Each row was made from one walk, in order. Every step used is in the known rows, and no mark comes twice. Write each row's walk.
Known rows
kubu > nefel > nosole: [ 0.02  0.04 -0.07  0.06 -0.09 -0.04 -0.02 -0.12 -0.01  0.24  0.14  0.23
 -0.03  0.27  0.21 -0.12  0.06  0.10  0.23 -0.07  0.10]
nosole > muso > fumi > nefel > kubu: [-0.03 -0.05 -0.10  0.04  0.11  0.23 -0.04  0.06  0.09 -0.22  0.02 -0.17
  0.10 -0.02 -0.02  0.24 -0.12  0.00  0.33  0.14  0.21]
nosole > muso > kubu > fiso: [ 0.05 -0.22  0.01  0.02 -0.21 -0.19  0.06  0.20  0.05 -0.15 -0.07 -0.14
  0.00 -0.16  0.17 -0.27 -0.05 -0.24 -0.20 -0.13 -0.14]
nefel > nosole > muso > kubu: [-0.10 -0.08  0.14 -0.04 -0.17  0.02  0.00  0.09  0.05  0.06  0.04  0.10
 -0.02 -0.30  0.12 -0.16 -0.11  0.24  0.09 -0.11 -0.14]
kubu > nefel > fumi > muso: [ 0.05  0.16 -0.11  0.02  0.14  0.02  0.04 -0.16 -0.12  0.41  0.04 -0.05
 -0.06  0.06 -0.08 -0.05  0.09 -0.29  0.28 -0.04  0.07]
nosole > muso: [-0.20  0.04  0.09  0.05 -0.04 -0.18 -0.04 -0.30  0.01  0.11 -0.11 -0.09
 -0.12 -0.28 -0.17 -0.30 -0.17 -0.24  0.04 -0.11 -0.03]
fiso > nosole > muso > kubu > nefel > fumi: [ 0.10  0.12  0.10 -0.23  0.02  0.03 -0.03 -0.04 -0.05  0.20 -0.02  0.06
 -0.02  0.04  0.03  0.15  0.13  0.15  0.14  0.00  0.01]
muso > fumi > nefel > kubu > fiso > nosole: [ 0.20 -0.24 -0.18  0.03  0.14  0.24  0.02  0.23  0.06 -0.42  0.01  0.01
  0.07  0.45 -0.03  0.22  0.03  0.11 -0.10  0.20  0.31]
fiso > kubu > nefel > nosole: [ 0.15  0.12  0.03 -0.10 -0.08 -0.02 -0.12  0.11  0.00  0.12  0.17  0.24
 -0.01  0.07  0.22  0.14  0.08  0.17  0.11 -0.01  0.12]
fiso > kubu > nefel > fumi > muso > nosole: [ 0.04  0.21  0.09 -0.19  0.10 -0.15 -0.11  0.11 -0.04  0.35  0.05  0.01
 -0.11 -0.12 -0.08  0.30  0.19  0.18  0.17 -0.13 -0.03]
kubu > fiso > nosole > muso > fumi > nefel: [-0.06 -0.16  0.01  0.00  0.10  0.27 -0.04 -0.21 -0.05 -0.35 -0.12 -0.16
  0.08  0.07  0.00 -0.09 -0.06 -0.05 -0.10  0.39  0.10]
fumi > nefel > kubu > fiso: [ 0.21 -0.25 -0.24  0.22 -0.02 -0.25  0.03  0.46  0.17 -0.14  0.04  0.06
  0.07  0.43  0.22  0.11 -0.01 -0.23  0.01 -0.10  0.25]
kubu > nefel > nosole > muso: [-0.07  0.10  0.04  0.05 -0.04  0.07 -0.11 -0.20  0.00  0.23  0.13  0.25
  0.01 -0.08  0.21 -0.08  0.01  0.17  0.28  0.07 -0.03]
fiso > nosole: [-0.11  0.00  0.11 -0.01  0.03 -0.24  0.00 -0.32 -0.04  0.07 -0.17  0.01
 -0.20  0.09 -0.41 -0.27 -0.06 -0.01 -0.18 -0.13  0.16]
fiso > nosole > muso: [-0.19  0.05  0.22 -0.02  0.08 -0.13 -0.09 -0.40 -0.03  0.07 -0.17  0.03
 -0.16 -0.25 -0.39 -0.23 -0.11  0.05 -0.13  0.00  0.01]
nosole > muso > kubu: [-0.09 -0.06  0.09 -0.05 -0.16 -0.26  0.04 -0.01  0.03  0.00 -0.10 -0.22
 -0.07 -0.27 -0.06 -0.20 -0.09 -0.11  0.03 -0.21 -0.05]
kubu > nefel > fumi > fiso > nosole: [ 0.06  0.20 -0.07  0.07  0.05 -0.12  0.07 -0.08 -0.06  0.21  0.04  0.28
  0.01  0.42 -0.06  0.09  0.15 -0.07 -0.28 -0.05 -0.08]
fiso > nosole > muso > kubu: [-0.08 -0.05  0.22 -0.10 -0.03 -0.22 -0.01 -0.11 -0.01 -0.03 -0.17 -0.09
 -0.13 -0.24 -0.28 -0.15 -0.03  0.19 -0.14 -0.11 -0.01]

Write each row's walk
[-0.09  0.11 -0.07  0.14 -0.05  0.38  0.03 -0.13 -0.02 -0.09  0.19  0.19
  0.17 -0.03  0.23  0.03  0.02  0.19 -0.05  0.22 -0.28] : kubu > nefel > nosole > muso > fumi > fiso
[-0.04  0.06  0.13 -0.03 -0.02 -0.06  0.09  0.13 -0.01  0.02 -0.07  0.15
  0.02 -0.14 -0.13  0.03 -0.02  0.08 -0.42 -0.10 -0.32] : nefel > fumi > fiso > nosole > muso > kubu
[ 0.20 -0.26 -0.31  0.10  0.02  0.20  0.07  0.35  0.10 -0.38  0.07 -0.12
  0.13  0.43  0.20  0.16 -0.03 -0.21  0.05  0.08  0.27] : muso > fumi > nefel > kubu > fiso
[ 0.11 -0.19 -0.01  0.16  0.16 -0.08 -0.11  0.27  0.15 -0.18  0.00  0.21
  0.06  0.11  0.01  0.20  0.00  0.13 -0.11  0.15  0.14] : fumi > nefel > kubu > fiso > nosole > muso
[ 0.04  0.17  0.00 -0.02 -0.05 -0.11  0.03  0.22 -0.02  0.06  0.01  0.15
  0.00 -0.04 -0.01  0.10 -0.08 -0.35 -0.41 -0.19 -0.19] : nefel > fumi > fiso > kubu
[ 0.05 -0.30 -0.02  0.10 -0.17 -0.01 -0.01  0.42  0.10 -0.14  0.05  0.06
  0.18  0.02  0.55 -0.05 -0.03  0.09  0.07  0.10 -0.06] : fumi > nefel > nosole > muso > kubu > fiso
[ 0.04  0.20 -0.01 -0.02 -0.02  0.14 -0.04 -0.03 -0.05 -0.25  0.09 -0.10
  0.14 -0.19  0.08  0.24  0.06 -0.11 -0.25  0.17 -0.19] : nosole > muso > fumi > fiso > kubu > nefel
[-0.23  0.06  0.07 -0.03  0.08 -0.16  0.02 -0.10 -0.04  0.38 -0.10 -0.04
 -0.20 -0.15 -0.30 -0.13 -0.02  0.06  0.11 -0.24 -0.12] : nefel > fumi > muso > nosole
[ 0.19  0.08 -0.07 -0.01 -0.06 -0.19  0.15  0.23 -0.04  0.11  0.03  0.15
  0.06  0.43  0.06  0.18  0.23  0.07 -0.29 -0.16 -0.10] : muso > kubu > nefel > fumi > fiso > nosole
[ 0.04  0.18  0.10  0.11 -0.06 -0.02 -0.13  0.19  0.04  0.03  0.23  0.39
  0.14 -0.23  0.27  0.22  0.07  0.21 -0.23  0.09 -0.29] : fumi > fiso > kubu > nefel > nosole > muso
[ 0.00 -0.11  0.01  0.04 -0.05 -0.31  0.14  0.08 -0.04  0.06 -0.11 -0.34
 -0.12 -0.21 -0.27 -0.24  0.01 -0.12 -0.02 -0.26  0.02] : fumi > muso > kubu
[ 0.08  0.13 -0.09  0.04 -0.13 -0.13  0.11  0.23 -0.01  0.14  0.09  0.05
  0.16  0.06  0.28  0.15  0.11 -0.17 -0.08 -0.13 -0.29] : nosole > muso > kubu > nefel > fumi > fiso
[ 0.13 -0.04 -0.08  0.04 -0.04 -0.33  0.11  0.06 -0.06  0.13  0.01 -0.31
 -0.03  0.02 -0.07 -0.07  0.20 -0.07  0.15 -0.18  0.10] : fumi > muso > kubu > nefel
[-0.09  0.14 -0.02 -0.03  0.09 -0.17  0.01 -0.12 -0.05  0.46  0.00 -0.02
 -0.14  0.09 -0.10  0.04  0.17  0.11  0.29 -0.17 -0.03] : kubu > nefel > fumi > muso > nosole
[ 0.10  0.11 -0.03 -0.16 -0.09 -0.02  0.02  0.05 -0.02  0.24  0.04 -0.06
  0.04  0.01  0.25  0.09  0.07 -0.15  0.30 -0.10 -0.03] : nosole > muso > kubu > nefel > fumi
[-0.19 -0.01 -0.03  0.01  0.04  0.14 -0.04 -0.29 -0.02 -0.17 -0.12 -0.37
  0.07 -0.06  0.00 -0.09 -0.15 -0.22  0.30  0.20  0.15] : nosole > muso > fumi > nefel
[-0.10 -0.07 -0.15  0.00 -0.01  0.04  0.06 -0.23 -0.04 -0.17 -0.12 -0.40
  0.03  0.28 -0.01 -0.11 -0.10 -0.28  0.25  0.07  0.29] : muso > fumi > nefel
[-0.03 -0.03  0.02 -0.03  0.24  0.27 -0.08 -0.06  0.05 -0.26 -0.03 -0.05
  0.04  0.01 -0.24  0.30 -0.06  0.30  0.17  0.25  0.25] : fiso > nosole > muso > fumi > nefel > kubu
[-0.07 -0.11  0.08 -0.09  0.06  0.36 -0.01 -0.33 -0.07 -0.31 -0.11 -0.06
 -0.05 -0.14 -0.19 -0.25 -0.10 -0.03 -0.30  0.26 -0.05] : kubu > fiso > nosole > muso > fumi
[ 0.09 -0.15  0.01 -0.05  0.15  0.44 -0.04  0.04  0.04 -0.36  0.04  0.14
 -0.04 -0.11 -0.21  0.06 -0.07  0.18 -0.25  0.21  0.00] : nefel > kubu > fiso > nosole > muso > fumi
[-0.21  0.01  0.08 -0.08 -0.02  0.52 -0.05 -0.30 -0.03 -0.07  0.04  0.04
 -0.01 -0.31  0.00 -0.22 -0.19  0.15  0.17  0.17 -0.09] : nefel > nosole > muso > fumi
